Each row comes from the steps of one walk. Every step used is in the known rows, and no mark comes twice. Write the walk behind each row, first mark first.
In the rows, 128 means zero.
Known rows:
bebaz-teba-rekub: [165 110 105  97 121 130 108 168 141 155  76 109 141 135 186 104 146 127]
teba-rekub-zavor-bebaz-bemor: [128 128  77  88 118 144  87 108 118 140 109  73 166 104 148 110 136 141]
teba-bebaz-zavor-rekub-lige: [111 119 146 145 137 154 145 110 139  27 183 165 103 140  88 148 161 116]
zavor-bebaz-teba-rekub: [175  86 121  68 115 150 105 130 139 187  92 103 152  98 150  98 138 140]
bemor-rekub-zavor-bebaz: [ 58 157 140 125  92 190  92  75 149 204 149 131 146 102 105 115 104 137]
teba-rekub-zavor-bebaz: [114 139  91  75 114 136  96 105 131 139 123  75 148 122 140 115 133 132]
lige-bebaz: [169 147 165 122 191  71 172 105 114  91 153 121  87 139 117 119  96  92]
zavor-bebaz: [146 122 150  96 130 116 114  94 144 157 138  95 129 127 105  89 125 124]
lige-bebaz-bemor-rekub: [181 119 137 162 191 124 158 105 102 119 124 133 131  95 134 117  92 131]
lige-bebaz-teba-rekub: [199 112 134  93 175 104 163 140 108 121 106 129 109 110 162 128 109 108]
teba-bebaz-zavor-rekub: [124 127 156 140 147 164 133 109 137  35 176 157  95 142  87 126 156 124]
rekub-zavor-bebaz-lige: [ 91 142 133 101  88 135  85  78  80 171 165 113 156  71  82 105 115 101]
bebaz-bemor-rekub: [140 121 110 195 144 159 102 118 133 152 102 114 170 113 146  88 122 162]
lige-bebaz-teba-rekub-bemor: [206 107 126  88 180  92 152 141  98 129  93 122 105 108 163 136 103 113]
bemor-rekub-lige-bebaz: [ 80 130 139 167 133 137 179 101 165 134 156 159 132 140 119 171 104 123]
lige-bebaz-teba: [190 122 157 104 171  91 155 133 102 130 121 141 100 108 145 118 104  90]
bebaz-zavor-rekub-lige: [ 97 120 131 181 119 109 144 143 119  66 132 146 182 128 104 171 195 103]
bemor-rekub-teba-bebaz: [ 83 144 141 128  98 177 126 141 169 172 142 148  76 173 124 121  94 164]
bemor-rekub-teba-bebaz-zavor: [ 70 133 138 137  93 182 130 142 159 169 145 152  95 162 117 130 105 150]
bemor-rekub-lige: [ 57 136 132 176 110 143 155 107 182 144 152 147 143 159 122 156 121 130]
bemor-rekub: [ 86 153 152 166 129 161 132 104 179 160 138 130 126 161 121 111 108 146]
lige-bebaz-zavor: [142 123 159 140 180  81 180 105  90  86 160 129 125 118 103 134 119  63]

Which walk is each row?
[175 104  92  88 127 113  93 169 126 167  57  99 137 131 188 114 138 134]
bebaz-teba-rekub-bemor
[ 97 110 127 153 140  57 196 112 113  71 174 144 144 132 110 185 141  53]
rekub-lige-bebaz-zavor
[137 110 110 159 153  60 177 117 110  78 150 134 142 122 131 165 129  87]
rekub-lige-bebaz-bemor
[ 99 147 126  68  75 138  53  95  98 204 135 112 146  71 118  93 129  90]
rekub-zavor-bebaz-teba
[126 127 132 165 141 104 112 142 104  90 104 124 166 125 105 151 179 121]
bebaz-zavor-rekub-bemor
[ 81 150 136 139  93 151 123 154 165 197 118 131 104 174 134 121 101 159]
bemor-rekub-teba
[161 125 153 134 167  94 172 147  84  85 129 147 119 113 109 159 133 105]
lige-bebaz-zavor-rekub-teba
[140 150 134 162 133  99 136 155 153  58 112 151 135 153 124 175 176 162]
zavor-rekub-lige
[ 48 175 138 146  97 174  96  87 151 184 151 132 135 127 113 115 106 127]
bemor-rekub-zavor
[151 102  76 131 158  92 173 134 134  69 117 100 152 143 162 164 136 127]
teba-rekub-lige-bebaz-bemor
[ 85 163 131  80  88 123  66  75 106 177 158  99 137  93  98  95 123  93]
rekub-zavor-bebaz
[154  90 155 126 129 132 142  97 107 149 149 116 157  96  82 104 114 138]
zavor-bebaz-lige
[139 125  97  83  99 139  83 156 121 171  83 111 149 111 181 106 144 115]
bebaz-teba-rekub-zavor
[ 87 129 143 143  98 185 140 143 151 167 146 157  89 158 112 129  88 171]
bemor-rekub-teba-bebaz-lige
[177 130 127 168 159 100 151 152 123  49 104 160 142 117 130 183 163 165]
zavor-rekub-lige-bebaz-bemor
[141 130 114 101 102 116 100 176 117 131 128 120  61 169 137  96 114 147]
rekub-teba-bebaz-bemor
[147  98  92 104 106 118 124 170 142 144  85 120 153 134 187 134 155 117]
bebaz-teba-rekub-lige
[121 130 125 144 138 195  98  84 134  99 168 143 100 113 114  91 109 148]
teba-bebaz-bemor-rekub-zavor
[112 135 101 181 121 168  77 106 113 167 110 116 178  89 140  89 121 149]
bebaz-bemor-rekub-zavor
[162 142 141 155 156  92 160 148 136  48 118 162 124 135 122 189 160 155]
zavor-rekub-lige-bebaz
[164 127 160 147 184  98 176 123  92  67 139 147 130 107 103 154 136  98]
lige-bebaz-zavor-rekub
[112 129 133 156 109 115 121 177 107 105 108 135 155 140 112 147 181 124]
bebaz-zavor-rekub-teba
[ 89 118 135 159 124 147 172 114 159 153 141 167 138 125 133 170 109 121]
bemor-rekub-lige-bebaz-teba
[162  79 111  73 104 141 116 131 141 178  99 112 160  96 150 120 144 132]
zavor-bebaz-teba-rekub-lige
[121 147 134  83  98 105 114 170 136 129 148 121  36 194 126 103 109 133]
rekub-teba-bebaz
[166 157 143 114 121 132 107 190 141  85 102 151  68 168 126 141 150 197]
zavor-rekub-teba-bebaz
[103 159  90  95 120 120  99 116 133 116 124  77 138 147 148 115 135 123]
teba-rekub-zavor
[135 119  98 177 118 152  95 154 123 177  88 114 155 122 155  94 117 172]
bebaz-bemor-rekub-teba
[127 124 136 104  97 117 134 174 109 122 154 137  56 172 110 115 101 144]
rekub-teba-bebaz-lige
